Each row was made from one path, in order. Every step used is in the known rows, and no mark comes twice. Write each row's path.
Known rows:
W E M S: 6 -24 -7 -6 -13 10 10 2 -6 -10 -7 7 -7 3 -10 -5 28 10 -8 -23 -6 -7 -11
 -3 5 2 -1 -3 -1 -14
S M E: -6 -15 10 7 5 -1 -5 -5 0 12 6 -15 13 -9 10 -2 -2 1 6 9 2 -19 5 3 5 -3 7
 5 -2 9
Y E: 5 8 4 -3 4 -6 4 5 1 10 -8 -4 9 3 5 -8 13 8 -3 -3 -2 -1 -3 15 4 -3 0 0 -1
 0
X L E W: -9 7 2 7 -4 -1 5 4 15 1 -10 6 11 4 1 14 -15 4 -7 7 5 14 12 1 -10 12 -9 1
 14 9
C E L S: -5 -6 3 15 -8 -14 -7 -1 9 1 11 -10 -5 8 -6 -7 6 2 14 0 -6 -8 9 5 -1 -4 3
 2 2 -2
C E: 0 -9 9 8 -9 -8 -2 -2 4 14 -3 -16 11 5 -1 -7 9 -2 2 0 -2 -7 0 12 2 -8 -2
 0 6 0
Y E L X: 16 13 5 16 -4 -10 14 10 11 12 1 1 5 12 1 -9 16 22 5 -4 -8 3 0 15 -5 -2
 12 -1 0 -6
A E W: 0 8 1 -5 -13 4 8 -2 13 2 -6 5 2 -5 5 15 -1 1 -23 -3 -4 8 4 2 -3 -8 -15 0
 -2 -4
X L: -9 7 -6 2 5 -5 5 2 -4 -5 -5 3 5 8 -2 -1 -5 -2 2 0 5 9 1 6 -6 6 -2 4 6 1
Y E W X L D: -9 35 -6 -17 13 -9 -10 0 -10 -3 -10 7 -14 2 -8 -1 -26 -4 5 6 7 21 0 -9
 -3 6 -15 -11 1 6
M S: 6 -7 -4 3 -3 5 6 2 1 1 -1 6 1 -3 1 10 9 4 -6 -13 -2 -1 -6 -3 8 7 10 4 -8
 -9
C E M S L: 13 -18 -1 -8 -10 21 2 -6 -17 -5 -3 -3 -6 -5 -8 -6 22 -3 2 -14 -4 -16 -17
 -3 11 -4 14 -2 -13 -5
S M E Y: -3 -19 20 9 7 1 -12 -8 -4 11 10 -18 10 -15 17 -9 4 -3 5 17 9 -26 -3 9 7
 -3 11 3 -8 8
W X L S: -9 21 -14 -4 18 -11 -12 7 -11 -11 8 14 -14 13 -10 -2 -18 -9 14 7 7 17 5
 -6 -2 10 -5 0 6 -4
W E: 4 -15 -4 1 -8 -8 7 2 11 3 -6 -6 5 11 4 -5 17 -2 -10 -8 -7 6 -2 4 -3 1 -6
 -2 12 -10
A E L: -10 3 0 11 -14 -6 13 1 10 -2 -6 14 -3 -2 1 10 10 16 -11 -9 -13 -2 2 5 -2
 -8 -7 5 -4 -12
E M S L: 14 -12 -10 -13 -4 25 10 0 -14 -13 -3 11 -9 -7 -4 1 22 3 -5 -19 -5 -6 -19
 -8 8 5 17 2 -17 -8
X L S M E: -9 -3 -3 1 22 -1 -20 -7 -13 -9 20 -9 1 1 4 -7 -17 -16 25 20 14 -9 12 -1
 3 5 10 6 1 9
L D: 5 0 -5 -7 3 -3 -3 -4 2 -3 0 -5 2 4 0 -5 5 -11 6 -3 -1 11 -11 -2 4 4 4 3
 0 -9
A E C: 4 3 0 -19 -5 13 7 -1 0 -7 -12 9 3 -2 -6 -1 14 0 -12 -6 1 -4 -9 6 6 -17
 -13 3 -2 -11
M S L: 16 -7 -11 -7 2 16 6 -2 -3 -4 0 7 -4 -6 8 10 10 -8 -8 -12 -4 2 -14 -11 9
 9 22 4 -15 -10
C E W X L: -18 15 3 4 -5 -12 -6 1 -1 9 -8 -4 -6 4 -11 5 -26 -1 -2 6 5 8 12 -4 -8 -2
 -21 -10 10 12
C E Y: 2 -12 19 11 -7 -8 -9 -5 0 14 0 -19 8 0 6 -13 15 -7 2 8 5 -14 -9 19 5 -8
 2 -2 1 -1
Y E M S L: 19 -1 -5 -19 3 24 7 2 -20 -9 -7 10 -8 -7 -2 -7 26 8 -3 -17 -3 -10 -20 0
 12 0 16 -2 -20 -5
A E: 2 3 0 -2 -6 0 6 -1 2 1 -4 9 4 1 4 5 10 -1 -11 -3 -5 3 -4 9 5 -9 -7 5 -1
 -14
A E W X L D: -12 30 -11 -16 3 -2 -8 -6 -8 -13 -7 19 -18 0 -10 12 -30 -13 -4 6 4 26 -1
 -15 -2 1 -21 -6 1 -7
S M: -2 -10 -2 2 7 1 1 -1 2 4 2 -8 4 -4 11 3 3 -1 -2 -2 -2 -5 3 -2 4 3 6 4 -6
 4
S L: 11 -2 -7 -6 2 8 8 0 3 0 -2 -2 3 1 10 1 9 -9 -8 -4 -6 7 -10 -2 0 4 13 3
 -4 -4
W E M: 2 -20 -3 -5 -13 2 11 3 1 -5 -9 -1 0 9 -8 -16 28 9 -9 -14 -8 -2 -7 6 -4
 -3 -10 -3 9 -7
E M: -2 -6 0 -3 -8 5 12 4 -3 -3 -7 1 4 2 -8 -10 20 13 -3 -12 -4 -4 -7 8 -2 -3
 -4 2 0 0
E L D: -7 0 -4 6 -6 -8 5 -2 9 -6 -1 0 -5 1 -2 -1 4 6 6 -8 -10 6 -6 -6 -3 5 4 2
 -4 -7
Y E W X L S: -6 35 -8 -13 18 -10 -13 7 -7 -5 3 10 -16 7 -8 1 -25 -3 5 10 9 18 12 -5
 -5 6 -14 -9 3 8
X L S M E A: -5 -4 0 13 16 -10 -16 -9 -10 -10 23 -6 3 -3 11 -3 -27 -17 21 20 11 -11
 20 5 -6 -7 6 4 8 15
L S: 7 1 -6 -3 7 -4 -6 3 5 -5 12 -2 0 9 1 -4 6 -9 6 1 1 7 1 2 1 4 6 5 1 -7
E A: 5 -3 3 16 -8 -13 11 1 10 3 -1 0 11 -1 11 4 -1 2 -9 -5 -6 2 6 12 -9 -11
 -4 1 9 3

Write each row's path:
0 -11 7 4 -10 4 10 9 4 1 -10 8 12 5 -7 -5 21 18 0 -6 -6 -4 -4 11 1 2 -4
 4 8 -1 | L E M
-12 21 -12 -8 14 -10 -8 0 -14 -10 -4 11 -12 8 -11 -3 -20 -11 14 4 4 21
 -8 -11 0 10 -6 -2 5 -6 | W X L D
3 -19 6 1 -15 9 1 -3 -13 1 -5 -3 -1 -2 -15 -6 21 9 4 -15 -1 -20 -9 5 10
 -6 3 -1 -6 -4 | C E M S
-5 1 -6 10 -2 -9 2 5 12 -8 11 4 -7 6 -2 0 6 8 6 -4 -7 3 7 -1 -5 5 5 5 -3
 -4 | E L S
-15 18 -7 2 8 -12 1 8 -9 -1 -7 14 -5 7 -8 2 -15 3 3 1 3 13 1 -2 -5 7 -10
 -1 7 0 | W X L
41 4 -5 -12 4 24 10 4 -18 -3 3 10 -6 5 -3 -12 30 5 5 -13 -1 -1 -23 4 10
 0 28 -2 -16 -13 | Y E M S L X
-6 5 -4 1 -9 -4 4 -6 4 -10 -3 11 -9 -1 -2 5 6 3 0 -6 -11 6 -7 -3 3 -4 -3
 3 -7 -17 | A E L D
-3 24 6 -6 1 -9 2 9 6 15 -11 3 -4 -3 -1 5 -9 14 -14 -1 -3 8 6 -1 -3 -2
 -17 -10 0 7 | Y E W X
-5 -7 -3 3 -3 12 6 5 -14 -14 -10 23 2 2 -14 4 8 14 6 -8 4 -3 -5 2 6 12 4
 4 2 -4 | X L E M S
-1 -16 13 20 -1 -9 -1 -7 3 10 9 -13 15 -13 18 2 -11 0 2 9 -1 -20 14 9 -3
 -15 3 3 6 14 | S M E A
-23 9 4 3 9 -4 -9 -3 -6 6 1 -3 -4 -11 0 10 -37 2 2 16 9 -5 18 -13 -6 3
 -12 -5 3 21 | S M E W X L
-5 9 -11 -8 10 -3 -5 -5 -9 -14 -3 1 -1 8 -4 -6 -9 -16 13 2 7 17 -8 -2 -1
 9 2 3 3 -5 | X L D
-17 23 -6 -1 1 -7 3 6 2 0 -8 10 -8 1 -7 12 -27 4 -9 2 4 18 10 -10 -12 8
 -18 -6 6 9 | E W X L
4 12 6 -6 -3 -3 6 3 11 12 -10 -8 7 -3 6 2 2 9 -14 -3 -1 5 5 8 -4 -2 -8
 -5 -2 9 | Y E W
20 -14 6 4 2 17 -2 -1 0 0 0 10 1 -9 16 9 16 -7 -6 3 2 -5 -20 -2 14 14 27
 4 -12 -12 | M S L E Y
-7 14 0 0 -6 -7 6 8 13 10 -7 4 -5 -2 -3 13 -13 9 -17 -3 -4 12 6 -10 -7 3
 -16 -6 3 5 | E W X
-17 19 2 -5 5 -8 -13 -5 -5 -1 -1 1 -6 -2 -11 2 -36 -8 11 15 9 12 3 -13
 -6 5 -13 -6 7 8 | M E W X L D
1 -9 16 20 -10 -14 5 -3 8 11 3 -7 19 -6 10 -1 -5 3 -1 6 -1 -12 9 17 -9
 -17 -3 4 13 8 | M E A
-11 8 13 5 -8 -8 0 4 11 18 -2 -3 4 -7 -3 7 -18 10 -8 8 -1 -2 9 -5 -7 -4
 -15 -4 6 10 | M E W X
-13 18 -16 -8 20 -3 -16 1 -6 -12 13 5 -22 0 -2 11 -35 -12 6 11 9 14 18
 -21 -5 13 -7 -6 -2 12 | E W X L S M
11 -4 10 27 -16 -12 10 3 13 16 6 -11 7 15 -5 -9 13 11 10 -1 -8 -3 3 12
 -6 -7 10 0 7 -5 | C E L X
15 -6 -11 -18 -8 29 9 -4 -18 -17 -4 22 -13 -9 -4 6 23 0 -11 -17 -7 -6
 -21 -6 13 -5 10 3 -20 -18 | A E M S L
4 -7 -9 -4 17 1 -12 -2 0 -6 18 -7 -5 2 9 -1 1 -13 9 4 2 -1 6 -6 6 6 11 5
 -7 0 | L S M
-1 -8 12 -9 -3 7 1 0 3 5 -6 -10 16 -4 -7 -11 8 5 2 3 6 -17 -5 9 1 -13 -5
 3 6 4 | M E C
-6 -4 -4 -17 24 11 -20 -6 -16 -17 13 -8 0 -1 -6 -13 -14 -16 24 17 19 -16
 7 -4 3 -4 4 3 0 11 | X L S M E C
-13 0 11 4 1 -3 -6 -1 5 17 4 -8 -1 -14 4 11 -24 7 -5 11 1 -10 15 -13 -2
 -1 -10 -5 -2 17 | S M E W X
4 -10 17 14 -2 -3 -2 4 11 9 -3 0 14 0 11 -2 15 3 -4 10 3 -4 -8 15 5 6 5
 4 5 -5 | L E Y
34 3 -6 0 3 10 10 4 6 5 9 -2 6 13 9 -5 13 -12 0 0 -4 16 -13 2 -2 3 24 3
 0 -11 | S L X
-3 -19 -12 7 3 -8 -4 0 11 -11 14 -5 -16 6 6 -2 8 -1 4 -4 -10 -3 13 -11
 -2 7 6 -1 -1 -5 | W E L S M
-7 7 9 4 -13 -11 -3 2 9 19 -6 -9 -3 0 -7 6 -13 3 -9 1 -3 1 8 -4 -5 -6
 -19 -10 7 8 | C E W X
17 -24 -14 -14 -9 22 10 -2 -10 -16 -6 8 -13 0 -4 -5 29 -2 -11 -21 -9 -3
 -19 -11 6 4 11 -3 -8 -15 | W E M S L
18 -7 3 15 -6 -1 10 2 14 3 -3 6 14 -1 19 10 1 -6 -8 2 -10 5 2 7 -6 -3 8
 3 12 1 | S L E A
-1 -5 10 5 -16 -5 1 -4 14 16 -4 -20 8 0 0 3 -2 -2 -9 0 -1 -2 8 6 -5 -7
 -10 -5 6 9 | C E W
-10 1 -2 -3 15 3 -18 -9 -3 -8 19 -12 -2 -5 5 3 -29 -15 13 20 15 -3 20 -8
 -4 5 2 1 0 18 | X L S M E W
-7 -11 11 4 -2 4 -3 -7 10 13 5 -19 10 -15 12 8 -13 2 -5 10 3 -13 14 -4
 -3 -2 -1 0 -2 18 | S M E W
3 -12 3 -16 16 12 -17 -5 -5 -7 15 -14 3 -6 -2 -12 -1 -11 18 12 12 -21 3
 -4 7 -8 6 4 -4 7 | L S M E C
